Each row was made from one small tree. Brackets hold a mark, then the marks that hang from it, in the order of their numbers. Every link used is in the known rows. Write each row's tree.
Known rows:
{Q798 Q650}: [ 2.748 -1.626  3.766  0.280 -1.923 -1.652 -0.874 -2.007 -0.668 -2.459
 -2.296 -1.494  3.173  3.595  1.845 -1.635  1.048 -0.208 -2.413]
{Q61 {Q798 Q569 Q650}}: [ 2.154 -0.311  3.697  0.491 -0.532 -3.312  0.389 -2.513 -0.820 -2.721
 -4.248 -1.630  2.855  6.764  1.031 -1.393 -0.086 -0.750 -2.011]
{Q396 {Q798 Q569 Q650}}: [ 2.423 -0.742  3.783  2.306 -0.144 -2.656  0.128 -0.428 -1.040 -2.373
 -5.124 -2.038  2.259  5.658  1.545 -0.540 -1.731 -1.124 -2.267]
{Q61 {Q798 Q396 Q569 Q603}}: [-1.032  1.597  3.281  0.972  0.239 -3.455 -0.633  0.835 -1.947 -2.693
 -6.315 -1.007  2.290  7.518  0.359 -1.320 -1.947  0.403  0.967]
{Q798 Q569 Q603}: [ 0.530 -1.149  3.254  0.826 -0.516 -3.781 -1.242 -0.750 -1.942 -1.997
 -4.960 -0.562  3.231  4.592  1.335 -0.463 -2.377  0.443 -1.386]
{Q805 Q603}: [ 2.179 -1.365  2.337  0.980 -2.237 -2.227 -2.858 -0.986 -0.657 -2.157
 -2.365 -1.676  3.217  2.182  1.644 -1.937 -0.253  0.283 -1.508]
{Q396 Q798}: [ 1.476  0.223  1.867  1.220 -1.166 -1.513 -0.368  0.504  0.066 -2.566
 -4.016 -2.340  3.061  2.664  1.594 -1.955  1.707 -0.596 -1.050]
{Q805 Q603 {Q798 {Q396 Q650} Q569}}: [ 0.933  2.609  3.979  2.420 -0.705 -2.694 -0.327  1.326 -3.563 -1.904
 -3.513 -3.052  1.653  3.541 -0.233 -0.459 -5.232 -0.311  0.720]
{Q569 {Q396 Q650}}: [ 1.441 -1.496  2.952 -0.819 -1.774 -2.907  1.216  0.735  0.104 -1.674
 -1.553 -1.511  4.748  2.865  1.606 -3.030 -0.627 -1.134 -0.138]
{Q396 {Q798 Q603 {Q650 Q569}}}: [ 1.219 -2.225  2.358  2.791 -0.048 -3.184  0.413  0.296 -0.936 -1.254
 -5.609 -2.645  4.182  4.642  2.284 -0.054 -2.176 -0.077 -0.529]
{Q569 Q396}: [ 1.763 -2.231  2.769 -1.180 -2.005 -2.389 -0.251  0.570  0.964 -2.741
 -1.728 -0.764  4.070  2.111  2.537 -4.149  0.960 -0.217 -1.238]
{Q524 {Q798 Q569}}: [ 1.836  0.065  2.247  1.502 -0.481 -2.746 -0.863 -3.771 -0.635 -2.881
 -4.868 -1.794  2.848  1.693  1.064 -1.937 -1.134 -0.136 -2.674]
{Q805 Q524 Q603 {Q798 Q396 Q569 Q650}}: [ 1.249  2.751  4.761  2.125 -0.831 -2.085 -2.194  1.415 -2.457 -4.155
 -3.534 -3.746  0.368  5.247  0.630 -0.820 -5.969  0.535 -1.118]
{Q61 {Q798 {Q569 Q396} Q603}}: [ 0.370 -0.921  3.280 -0.393 -0.229 -4.542 -0.033  1.598  0.351 -2.614
 -6.002 -0.628  4.494  6.499  1.905 -2.748 -2.499 -0.190 -0.368]
{Q650 {Q569 {Q396 {Q798 Q603}}}}: [ 0.641 -2.399  1.359  1.363 -0.066 -3.919  0.779  2.972  0.907 -1.596
 -5.056 -1.868  4.982  3.625  2.679 -2.546 -1.870 -0.572  0.450]
{Q805 Q524 Q603}: [ 1.325  0.450  1.727  0.391 -2.129 -2.382 -3.196 -0.427  0.038 -3.351
 -2.203 -2.460  2.649  3.451  1.191 -1.940 -1.713  0.144 -1.515]
{Q524 Q603}: [ 0.736 -0.279  1.592  0.571 -3.013 -2.334 -1.606 -2.925  0.788 -1.498
 -3.113 -0.268  3.481  0.895  1.915 -1.919 -0.082 -0.258  0.033]
{Q524 {Q798 {Q396 Q650} Q603}}: [-0.555  1.733  3.010  1.798 -0.546 -1.581 -0.364  0.065 -1.652 -2.209
 -5.999 -2.491  3.681  3.264  0.564 -0.975 -3.131  0.446  0.793]
{Q650 Q569}: [ 1.586 -1.894  1.062  0.068 -1.003 -3.286  0.424 -3.266 -0.673 -1.187
 -1.227 -1.679  3.481  1.785  1.401 -1.620  1.321 -0.187 -0.439]
{Q569 {Q396 Q650 {Q798 Q603}}}: [ 0.314 -0.842  2.974  0.977 -0.705 -2.987  0.949  4.209  0.023 -1.550
 -5.706 -2.122  5.568  4.443  2.069 -1.648 -2.978 -0.967  0.546]

Which tree is each row?
[-0.939  0.611  4.117  1.492  0.169 -3.658  0.409  0.525 -3.470 -1.290
 -4.707 -1.007  2.714  6.155 -0.221  0.126 -4.319 -0.234  1.178]
{Q798 {Q396 Q650} Q569 Q603}
[ 3.576  0.180  3.955  1.770 -2.163 -0.978 -2.281  0.295 -1.213 -3.119
 -3.667 -3.317  2.947  1.794  2.016 -1.139 -2.132  0.204 -2.240]
{Q805 Q603 {Q798 Q650}}
[ 1.089  1.727  3.842  0.329 -1.510 -1.349 -1.410  0.666 -0.903 -4.397
 -4.813 -3.824  3.184  3.734  1.532 -0.110 -3.070  1.005 -1.944]
{Q805 Q524 {Q798 Q603 Q650}}
[ 0.484 -0.253  2.842  2.508  0.218 -3.410 -0.910  1.145 -1.420 -2.100
 -6.878 -1.699  3.194  5.006  1.362 -0.181 -2.856 -0.299 -0.787]
{Q396 {Q798 Q569 Q603}}
[ 1.705 -2.441  4.252  1.447 -0.882 -2.218 -0.510  4.001  0.818 -2.651
 -6.180 -1.889  4.671  5.262  3.119 -2.546 -2.468 -0.301 -1.241]
{Q569 {Q396 {Q798 Q603 Q650}}}
[-0.031 -0.488  1.298  2.349  0.120 -3.816  1.909  0.523 -1.519 -0.241
 -5.310 -3.118  5.132  3.944  0.955  1.028 -2.431 -0.840  1.383]
{Q396 {Q650 Q569} {Q798 Q603}}
[ 1.720 -2.383  1.098  0.923 -0.470 -3.490  1.503  1.613  1.417 -1.684
 -3.186 -2.006  4.364  2.624  2.589 -3.470  0.127 -1.158  0.264]
{Q650 {Q569 {Q396 Q798}}}
[ 0.117  1.050  3.687  0.971 -0.306 -3.189  1.066 -1.044 -3.032 -1.273
 -2.719 -1.215  2.037  5.164 -0.474 -0.677 -2.167 -0.817  0.825]
{Q798 {Q396 Q650} Q569}
[ 0.018  2.333  2.859  0.338 -0.361 -2.921 -1.085  0.759 -1.532 -3.980
 -5.313 -2.878  2.644  3.789  0.569  0.005 -4.340  0.803 -1.256]
{Q805 Q524 {Q798 Q569 Q603}}
[ 0.223  2.005  3.153  2.113  0.116 -2.476  0.654 -2.144 -2.133 -2.158
 -4.579 -2.314  2.215  3.331 -0.232 -1.460 -3.150 -0.619  0.116]
{Q524 {Q798 {Q396 Q650} Q569}}
[ 1.014  0.877  2.727  1.975 -0.100 -3.425  1.664 -0.311 -1.913 -1.278
 -4.300 -2.206  3.380  4.640  0.298 -0.016 -1.955 -1.940 -0.336]
{Q396 Q650 {Q798 Q569}}
[ 0.502 -0.754  4.783  1.216 -0.944 -1.557 -1.838  0.904 -1.984 -2.541
 -4.195 -1.314  2.583  5.546  1.369 -1.310 -1.685  0.822 -0.446]
{Q798 Q396 Q603 Q650}
[-0.878  1.518  2.794  0.190 -0.708 -1.771 -1.061  1.284 -0.831 -2.808
 -5.463 -1.514  2.853  6.026  0.785 -2.116  0.094  0.966  1.271]
{Q61 {Q798 Q396 Q603}}
[ 1.017 -1.507  2.220  0.730 -0.374 -3.760  0.754 -1.429 -0.537 -1.877
 -5.211 -2.102  4.513  6.082  1.819 -0.549 -0.861  0.049 -0.492]
{Q61 {Q798 Q603 {Q650 Q569}}}
[ 0.626  0.099  4.757  2.920  0.301 -2.329 -1.543 -1.002 -2.043 -3.168
 -7.330 -1.751  2.154  5.383  1.048 -0.993 -4.787  0.802 -1.363]
{Q524 {Q798 Q396 Q569 Q603 Q650}}
[-0.123  3.165  1.666  1.555 -0.938 -2.807  0.397  0.905 -2.228 -2.255
 -1.789 -4.659  2.172  2.738 -0.074 -0.437 -4.702  0.110  2.188]
{Q805 Q524 Q603 {Q798 {Q396 {Q650 Q569}}}}
[ 0.521  1.315  3.739  3.023 -1.152 -2.085 -1.456 -3.810 -0.440 -2.349
 -5.867 -0.819  1.458  3.227  1.390 -2.111 -4.556 -0.189 -0.287]
{Q524 Q603 {Q798 Q396 Q569 Q650}}
